Every row comes from one small tree of marks. The marks that hang from a mark follow it in brackets, in the order of their numbers. Every link used is in the known rows. Which tree was each row made from?
In the rows, 128 means zero.
Known rows
J_133(J_35(J_732)): [141  92 135 128 120 124 118 127 141 121 134 140 120 124 153 114 133 144
 138 141 112 125  80 124 114 127 136 136 144 129 111 121 145 139 173 125
 151 127 109  96 131 122 146 118 115 117 102]
J_945(J_35(J_732) J_225(J_6 J_21)): [132 128 111 126 151  98  84  55 127  43 156 134 169 142 174 115 160 110
 171 119  78 145  68 133  84 128 150 107 140 131 172 113 135  88 155 151
 169 143 127  71 113 148 138 149 143 137  70]
J_133(J_35(J_6 J_732 J_911) J_225): [150  86 144 155 126 101 106 103 142  90 153 145 150 106 136  58 126 108
 140 153 130 132  80 133  83 112 143 121 153 128  99 138 122 157 176 106
 177 143  87  20 125 124 110  96  81 114 112]
J_35(J_6): [127 127 124 146 131 119  96 119 119 100 139 132 146 107 124 113 119  90
 123 128 134 130 127 125 119 126 133 123 142 127 113 139 117 139 143 127
 140 127 123 104 130 132 109 128 121 124 125]
J_35(J_6(J_225(J_21) J_728) J_732): [128 149 116 134 141  62  80  72 138  54 139 127 150 106 115 110 153  86
 134 115 131 139  66 133  86 147 157 118 165 144 101 124 133 129 175 129
 141 140 130  81 138 137 126 122 127 151  98]
J_945(J_35(J_453 J_732) J_225(J_92)): [124 124 115 151 172  80  91  48 138  31 143 144 168 135 188 151 144  91
 181 198  97 130  68  99  79 124 145  97 156 132 113 102 166 100 155 140
 137 143 116  52 132 140 147 134 157 101  99]
J_156(J_732): [ 84 137 118 144 150 123 136 101 117 129 143 119 129 122 132 132 141 127
 133 146  99 131 141 128 141 134 116 122 135 121 127 132 102 130 135 122
 134 130 141 119 138 126 135 136 136 121 104]
J_35(J_133 J_453): [124 147 130 112 128 118 139 117 129 104 128 141 134 121 134 202 118  95
 156 174 125 123 134  98 117 130 139 121 129 142  88 125 118 159 118 144
 109 135 122 112 137 124 118 122 126 125 114]
J_945(J_225(J_92)): [132 128 137 145 138 105  90 105 137 109 133 134 146 149 138 124 143 107
 151 172 107 137 124 130 108 120 150 123 138 129 137 126 150  89 126 146
 151 137 127 100 117 131 123 125 172 116 119]
J_21(J_35(J_6 J_133(J_225) J_453)): [150 142 142 144 126 100 127  98 139  78 130 143 154 103 127 150 113  86
 151 165 133 129 128 102 104 110 159  65 151 140  82 133 113 159 107 148
 152 157  98  39 127 120 104 107 105 118 103]
J_925(J_728): [142 144 122 112 125 123 126 148 131 118 114 127 132 135 123 130 149 103
 130 105 129 129 129 127 137 112 130 132 121 146 101 118 133 139 120 122
  98 129 120 132 132 129 140 139 134 122 101]
J_369(J_35(J_133)): [146 136 123 111 143 111 123 113 135 127 130 143 120 117 112 150 130 118
 129 118 130 122 138 105 129 128 129 125 112 147 105 130 126 129 120 130
 112 134 119 112 139 100 103 141 112 139 114]
J_6(J_225(J_21 J_92) J_728(J_911)): [149 142 128 113 145  67 111  62 142  93  92 130 145 166 115 133 169  66
 137 123 133 152 101 141 125 124 165 142 120 155 139 111 190  94 152 144
 127 134 124  96 124 140 126 126 149 135 115]
J_911(J_728): [146 149 123 110 131 117 116 131 129 114 104 128 138 133 121 132 136 109
 132 115 129 131 126 128 127 112 127 131 121 135  98 116 132 130 125 120
  82 130 123 134 133 126 134 135 118 133 135]
J_6(J_225(J_21)): [121 136 128 134 116 103 134  88 125 117 129 126 121 145 127 127 148 124
 137 112 134 137 116 133 109 137 150 137 133 138 165 126 133 138 142 149
 159 127 139 119 127 134 127 115 152 156 100]
J_6(J_225 J_728): [135 151 121 117 140  77 109 115 146 118 120 127 135 138 120 127 155 113
 117 141 134 129 111 128 109 147 148 117 124 140  97 105 137 124 120 112
 115 134 136 114 147 134 128 130 132 149 147]
J_35(J_732): [123 128 121 129 138 119 110 117 129 104 134 130 135 107 129 128 127 136
 137 135 120 125  90 126 120 131 121 120 152 129 115 126 124 132 152 121
 120 132 122 118 134 125 142 123 116 122 106]
J_92(J_35): [136 125 122 130 165 126 138  99 124 133 125 139 137 129 142 123 148 132
 146 141 122 131 121 125 130 127 131 102 115 134 112 125 166 127 142 140
 126 134 118 103 131 139 136 137 123 122 132]
J_133(J_35 J_225(J_6(J_728) J_453)): [190  98 163 108 121 105  95 102 178 179 123 146 152 162 150  98 170 101
 146 163  97 140  94 147  66 120 168 116 121 128 120 127 126 116 123 148
 156 155  83  63 109 126 123 115  88  98 134]
J_941(J_104): [133 125 129 128 136 134 137 117 145 134 115 135 123 131 127 120 130 131
 147 124 127 129 113 133 146 132 116 134 141 123 152 141 123 127 136 145
 124 149 145 148 131 128 130 114 122 136 117]
J_260(J_21(J_35(J_453))): [128 117 132 150 127 115 193 107 143  99 123 124 127 134 138 108 109 104
 135 138 132 140 113  98 123 110 142 109 143 135 136  84 136 120 130 106
 162 142 132  83 111 127 147 143 108 119 126]
J_225(J_21): [127 123 131 128 112 132 138  99 124 113 132 126 120 138 129 128 135 129
 139  98 133 138 123 135 120 123 139 139 129 129 158 139 142 121 146 154
 147 131 131 129 111 132 132 124 141 143  98]
J_133(J_35 J_225(J_21)): [153  82 164 137  84 138 151 106 150 151 129 141 101 166 147 108 151 161
 148 106 124 138 113 152 101 114 156 140 123 131 157 140 159 139 142 169
 169 147 103  77  99 127 132  92 126 134  85]
J_260(J_21): [118 113 132 146 122 131 166 116 134 139 131 125 120 154 128 104 123 120
 124 121 133 135 127 131 130 125 124 155 137 135 151 115 129 114 131 108
 143 130 139 118 112 132 135 134 110 129 130]
J_133(J_225(J_21(J_35) J_453)): [165 119 153 147 108 122 158  62 149 147 122 126 131 143 126  85 143 136
 159 116 138 138 111 136  92  98 157  91 145 128 173 152 133 102 144 167
 194 156 106  75  97 118 130 117 127 118  88]
J_35(J_6(J_225 J_728) J_453): [131 157 117 137 153  59  97  99 142  65 126 129 154 106 126 149 141  56
 132 163 140 128 100 104  86 148 162 110 141 141  65 100 121 159 132 116
 116 140 127  73 150 135 115 130 123 135 147]
J_6(J_728): [141 140 126 111 139 108 120 130 150 115 126 128 131 132 119 125 146 120
 117 129 132 131 118 130 120 133 136 122 121 131  90 114 142 103 122 117
 101 139 127 125 132 130 134 142 120 135 150]
J_35(J_133(J_104) J_453): [122 160 127 122 135 121 140 115 132 115 138 157 129 118 131 200 119 100
 169 172 118 123 133 111 143 138 133 124 131 136 102 126  97 154 126 152
 103 158 124 124 137 122 113 113 124 123 104]
J_35(J_133(J_225) J_911): [135 132 140 121 127 115 141 111 136 128 139 145 144 133 111 121 124 121
 142 162 137 128 147 127 110 116 134 115 122 139 115 146 111 139 110 120
 138 146 109  78 127 120  98 101  99 137 126]
J_104(J_941): [137 130 125 120 126 134 141 107 133 160 133 136 123 123 128 122 116 121
 140 118 126 129 117 129 146 155 108 127 135 123 160 145 123 128 136 136
 118 135 134 135 130 128 135 120 120 129 106]
J_369(J_35): [144 122 120 127 147 112 130 114 136 125 128 129 115 113 119 117 128 130
 118  96 135 127 117 113 122 128 123 123 113 137 129 114 134 125 128 118
 117 133 120 114 130 105 118 145 113 131 129]
J_21(J_35(J_6 J_133(J_104))): [142 155 124 139 136 113 111 106 133  97 146 156 148 100 114 114 113  84
 139 136 126 130 140 115 160 124 141  85 146 135 112 143 102 119 143 141
 159 160 120  97 133 121 101 127 118 125 104]
J_35(J_453 J_732 J_911(J_728)): [133 150 109 112 156  88 128 108 127  36 119 131 160  94 125 129 120  75
 156 156 131 132  76 100  96 103 125 122 141 137  69  98 117 153 161  89
  86 136 111  82 140 118 139 136  94 121 133]
J_945(J_35(J_911(J_728))): [143 138 102 117 165  98 135  82 125  62 122 138 166 142 143  84 138  86
 135 119 145 133 122 112 113 104 117 119 104 128 106 109 150 106 150  86
 108 133 121  91 136 140 131 155  99 140 158]
J_35(J_6 J_133 J_453): [125 148 126 129 135 109 107 110 118  74 137 143 152 102 129 185 109  60
 152 174 130 124 135  97 107 131 147 120 143 138  74 138 108 169 133 141
 123 135 116  86 140 129 100 122 119 121 112]
J_225(J_6): [137 128 129 109 135 123  95 122 124 125 133 128 155 127 134 128 136 102
 131 127  97 144 120 133 118 127 137 119 122 127 146 118 108 129 109 135
 142 127 122 122 123 134 122 131 113 119 126]
J_260(J_21(J_35(J_453 J_732))): [124 115 124 151 133 105 178  97 143  71 130 122 135 111 138 109 106 111
 143 144 123 138  74  95 115 113 136 103 167 137 121  81 130 122 153  99
 155 141 124  70 117 123 158 139  98 110 105]

Which tree is each row?
[150 103 152 151 114 127 117 118 158 152 142 159 112 129 149 104 140 169
 159 141 106 125  76 155 125 130 131 122 150 128 127 131 119 146 153 143
 140 167 100  82 123 116 136  79  99 110  85] : J_133(J_35(J_732) J_104 J_225)
[161 151 129 112 151  85  73 105 155 128 129 130 175 144 131 117 165  73
 150 181  94 139 103 133  74 129 168 120 125 131 120 119 109  81 120 132
 144 153 119  93 119 132 115 160 139 116 138] : J_945(J_225(J_6(J_728) J_453))
[149 122 138 116 123 126 106  69 124 143 134 129 156 143 134 119 150  83
 162 128 104 150 110 136  87 117 152 134 134 125 183 145 113 114 152 169
 175 133 116 118  99 131 121 134 126 116  98] : J_225(J_6 J_21 J_453)
[157 144 105 127 170  78 100 101 124  58 128 131 154  90  97  68 125  50
 116  92 155 138 119 106 110 102 126 129 111 142  83 112 124 130 156  78
 106 134 106  70 136 104  97 158  88 137 154] : J_369(J_35(J_6 J_911(J_728)))
[148 132 129  88 124 107 136  81 124  74 147 138 168 123 116  95 129  77
 144 120 105 162 132 111 116  99 157  93 124 133 159 131 120  97 136 136
 203 137 115  82 109 128 109 142 115 142 105] : J_225(J_6 J_21(J_35(J_133 J_911)))
[130 142 115 156 179  81 118  69 114  80 126 140 160 103 151 146 144  66
 159 177 129 131 107 103  96 144 158  90 135 141  84 109 146 181 154 138
 142 134 116  53 150 140 116 122 125 127 127] : J_92(J_35(J_6(J_225) J_453))
[139 130 124 151 141  81 156  95 160  55 130 124 147 117 125  92 117  57
 121 140 141 145 103 100 107 116 154 100 153 137  85  85 141 107 140  93
 151 153 122  55 115 134 134 158  97 119 147] : J_260(J_21(J_35(J_6(J_728) J_453)))
[137 127 109 148 166  84  90  92 129  47 142 133 141  62 127 138 111  78
 142 129 130 127  68  92  92 130 130 108 151 139  79 109 113 162 166 112
 112 138 105  59 140 100 117 141  96 111 105] : J_369(J_35(J_6 J_453 J_732))
[150 131 143 130 141  70  99  30 152 135 120 136 151 165 128 118 177  73
 159 164 133 145  98 129  69 128 169 127 142 139 141 135 168  87 164 164
 162 139 126 102 117 134 130 121 155 122 122] : J_6(J_225(J_21 J_92 J_453) J_728)
[148 148 127 143 138  69  94  54 140 107 129 128 155 133 114 105 160  60
 147 140 147 134 101 127  72 138 171 130 147 140 121 143 128 120 175 144
 164 142 126  85 126 135 107 133 138 140 120] : J_35(J_6(J_225(J_21 J_453) J_728))
[133 121 132 132 118 118 174 107 141 121 131 136 132 149 118 106 116 114
 128 132 129 138 144 107 142 112 140 113 141 145 133 114 134  98 126 112
 168 139 133 101 117 126 126 141 108 134 114] : J_260(J_21(J_35(J_133)))
[150 146 107 128 185  93 110  83 112  65 124 143 177 105 120  74 143  53
 146 135 142 139 123 114 114 103 133 108 117 137  69 126 155 134 168 101
 118 138 105  62 136 141 117 147  98 130 159] : J_92(J_35(J_6 J_911(J_728)))
[131 153 104 133 161  79  98  97 116   9 128 133 175  72 119 117 113  37
 154 156 139 134  78  97  88 105 131 119 154 133  51 109 105 163 176  89
 100 137 105  58 143 122 122 135  89 118 132] : J_35(J_6 J_453 J_732 J_911(J_728))
[146 161 111 104 153  73 123 123 140 115  89 125 141 143 108 135 156  86
 115 131 143 130 106 135 141 140 152 136 113 154 101  95 148 123 131 103
  99 131 130 106 151 134 121 140 125 141 142] : J_6(J_225 J_728(J_911))
[163 162 110 101 188  90 105  88 131  80 100 151 171 122 111 151 154  48
 141 150 136 130 128 119 148 128 155 109 109 164  48 134 178 121 156 130
  96 147 105  69 146 142 102 155 103 127 133] : J_92(J_35(J_6(J_728(J_911)) J_133))
[125 119 119 170 143  71 159  79 129  76 144 124 161 120 111  21 111  58
 111 133 153 146 120 108 111 117 150 109 153 137 146 100 118 119 161  68
 217 130 133  44 128 135 110 141 103 142 147] : J_260(J_21(J_35(J_6(J_225) J_911)))
[138 128 113 132 162  95 124 103 138  75 131 131 122  81 133 154 119 115
 145 130 124 125  67  93 100 128 124 111 138 140  93  97 121 152 153 114
 103 138 112  87 139  97 136 139 104 114 106] : J_369(J_35(J_453 J_732))
[153 105 141 157 168 110  96   4 119 116 136 148 171 138 145 100 162  54
 184 162 125 149 112 121  83 110 156 107 147 133 140 171 188 102 200 188
 192 142 105  68 101 142 117 125 142  94 104] : J_225(J_21 J_92(J_35(J_6)) J_453)
[140 132 131 161 149  62 100  60 131  56 126 134 169 106 145 113 124  44
 145 178 128 145 104  88  95 117 167  68 160 132 110 101 145 141 144 135
 184 133 114  49 137 132 117 114 140 107 125] : J_21(J_35(J_6(J_225(J_92)) J_453))
[163 136 129  92 126  99 117  89 152  82 131 124 152 131 124  93 155  98
 124  89 101 161 101 130 109 111 164  82 124 128 143 105 148  75 123 142
 164 149 121  99 104 135 139 154 121 134 120] : J_225(J_6(J_728) J_21(J_35))
[146 148 110 114 184  96 158  86 121  65 109 141 162 116 134 131 144  71
 165 162 132 138 112  99 106 102 135 103 105 138  68  98 161 150 151 108
  92 141 104  69 136 131 135 147 100 125 159] : J_92(J_35(J_453 J_911(J_728)))
[149 115 143 117 128 103 115  55 132  65 131 133 164 132 154 128 138  63
 162 136  87 172  98 107  93  94 168  77 142 124 166 103 153 102 130 170
 190 140 109  75  95 132 139 129 137  97 100] : J_225(J_6 J_21(J_35(J_453)) J_92)
[138 122 145 148 130  89 110  28 130 147 124 134 147 160 136 118 160  82
 168 162 128 142 108 126  80 120 159 135 148 136 177 147 153 110 170 172
 188 130 126 106 114 129 123 108 161 116  98] : J_6(J_225(J_21 J_92 J_453))
[122 136 125 150 124  94 104  77 115  87 136 129 139 124 124 114 141  86
 135 111 137 140 116 132 103 138 155 131 144 139 148 140 124 150 159 148
 171 127 135  93 129 137 107 113 147 152  96] : J_35(J_6(J_225(J_21)))
[162 138 128  84 160  88  71  94 143 102  97 135 182 147 122 132 157  42
 129 144  96 160 105 138 131 114 151 124 113 144 121 100 163  84 118 129
 112 136 109 103 120 140 122 141 113  98 144] : J_225(J_6(J_728(J_911)) J_92)
[147 156 110 119 158  85 112 117 134  52  98 129 158 107 113 160 130  33
 130 142 144 135 101 114 128 128 153 132 123 149  61 103 142 142 149 110
  86 142 112  73 139 134 112 147 107 114 141] : J_35(J_6(J_728(J_911)) J_453)
[152 111 159 147 116 105 148  53 149  86 123 133 134 139 146 127 137 114
 168 135 121 155 104 121  91  91 163  72 147 129 154 118 169 112 121 176
 174 156 100  54  94 123 137  97 140 105  89] : J_133(J_225(J_21(J_35(J_453)) J_92))
[138 150 122 119 142 109 154 104 135  99 146 154 142 112 108  92 113 103
 142 146 130 134 144 109 160 114 133  90 127 130 123 131 106 105 144 111
 167 157 118 102 132 119 106 131 115 135 126] : J_21(J_35(J_133(J_104) J_911))
[130 122 107 146 190  98 105  68 114  56 151 141 176  77 128  73 130  81
 150 156 129 137  89 113 107 122 130  94 147 132  84 136 143 138 196 102
 155 137 106  47 139 137 119 136  95 117 131] : J_92(J_35(J_6 J_732 J_911))
[149 110 132 130 121 135 133 103 151 161 150 165 108 116 150 102 120 140
 161 130 104 123  70 137 159 162 109 134 153 121 156 143 120 137 186 141
 134 158 118 121 131 120 149 102 109 112  69] : J_133(J_35(J_732) J_104(J_941))
[116 131 111 149 159  90 110  94 118  27 152 130 169  67 126 113 101  55
 150 169 135 134  78  97  89 122 131 118 160 129  82 120 103 163 179  94
 144 133 110  52 137 126 115 127 101 112 124] : J_35(J_6 J_453 J_732 J_911)
[138 139 126 154 120 100 114  97 130  56 146 122 144 119 128  81 133  98
 140 110 124 144 117 124 111 112 168  98 149 128 150 137 138  94 158 149
 200 149 130  61 108 132 117 149 170 144  90] : J_945(J_225(J_21(J_35(J_6))))
[124 153 121 122 140 120 106 110 133 117 148 156 134 108 121 159 125 127
 160 154 107 121 106 128 150 143 119 122 153 138 108 141  97 134 151 140
 110 155 125 133 140 120 122 109 115 125  82] : J_35(J_133(J_104) J_732)
[128 108 123 162 137 102 163  92 132  71 148 125 156 114 111  20 101  67
 111 121 149 150 127 110 122 104 138 116 150 131 138 111 123 100 165  71
 207 136 125  51 111 132 114 150  94 129 148] : J_260(J_21(J_35(J_6 J_911)))
[123 117 121 167 141  96 148  88 136  46 139 126 153  93 134  92  98  73
 139 144 130 142  76  95 107 114 141 101 184 136 106  95 117 134 170  97
 170 143 122  48 119 128 141 138  93 107 104] : J_260(J_21(J_35(J_6 J_453 J_732)))
[140 141 130 139 112 110 145 104 139  81 135 121 126 138 133  97 139 135
 144 110 116 143 119 126 117 110 165 100 136 130 163 123 149  81 141 152
 187 146 134  84 108 128 132 147 176 148  90] : J_945(J_225(J_21(J_35)))
[146 157 117 138 152  52 116  96 148  51 121 126 157  97 125 116 138  58
 122 154 138 135  94  94  94 134 171  68 143 140  67  87 132 138 135 109
 147 145 120  54 148 132 122 140 123 133 145] : J_21(J_35(J_6(J_225 J_728) J_453))
[140 133 108 124 168  78  89  82 125  49 158 145 156  68 101  98 111  69
 134 137 139 127 102  93 105 123 127 118 142 147  78 137 103 139 176  93
 138 136 106  58 145 101  87 143  84 132 112] : J_369(J_35(J_6 J_133 J_732 J_911))
[132 135 119 152 162  93 113  47 112  93 134 138 148 124 136 110 160  90
 155 120 131 140 113 127 106 138 159 108 131 144 133 138 164 150 172 159
 170 135 125  71 131 149 118 123 141 148 102] : J_92(J_35(J_6(J_225(J_21))))
[133 124 123 140 192  68 135  38 121  80 128 148 170 129 151 123 153  60
 172 210 125 146 104  94  90 124 154  89 121 140 107 100 178 146 157 126
 159 133 112  48 141 139 127 115 131 112 151] : J_6(J_225(J_92(J_35(J_453 J_911))))
[133 136 107 129 189  94 102  68 113  55 156 155 180  83 117 107 128  72
 160 179 126 132 107 101 111 124 135  95 145 145  64 146 139 141 188 114
 147 139 104  48 145 135 105 132  94 126 118] : J_92(J_35(J_6 J_133 J_732 J_911))
[158 111 132 109 123 111 137 136 137 106 113 141 137 143 136  80 137  95
 132 129 134 136 119 118 115 100 139 150 109 130  97 111 149 133 163  94
 129 130 106  90 129 125 130 135 104 132 152] : J_133(J_35(J_911(J_728)))
[151 158 114 140 160  62  92  72 121  96 117 134 184 110 107  76 138  23
 145 165 158 130 115 111  80 114 147 132 139 139  98 133  95 148 177  95
 147 126 117  72 146 127  98 134 108 131 149] : J_35(J_6(J_225(J_453)) J_911(J_728))
[137 142 133 110 113 114 170  89 133  73 130 135 127 126 132 170 122 103
 161 134 127 138 127  92 119 109 160  94 138 138 123 126 143 128 138 166
 161 145 120  88 116 122 128 131 139 136  87] : J_225(J_21(J_35(J_133 J_453)))
[159 157 121 113 142  74 137  67 140 127  87 124 142 157 109 131 167  69
 146 131 151 134  96 139 111 132 168 153 121 155 139 124 151 110 173 140
 138 136 128 103 129 133 121 140 136 138 113] : J_6(J_225(J_21 J_453) J_728(J_911))
[129 143 114 133 183  98 103  68 118  53 140 155 168  81 142 181 128  70
 179 192 115 125  90  91 104 132 144  86 153 149  45 133 139 173 173 150
 116 146 104  53 148 133 123 123 104 110  96] : J_92(J_35(J_6 J_133 J_453 J_732))
[155 146 115 112 143  98 148 118 134  72 112 127 155 118 111  63 125  91
 122 113 142 141 123 107 128  88 133  95 121 128 106 103 136 106 139  84
 137 135 114  93 132 123 131 153 106 136 154] : J_21(J_35(J_911(J_728)))
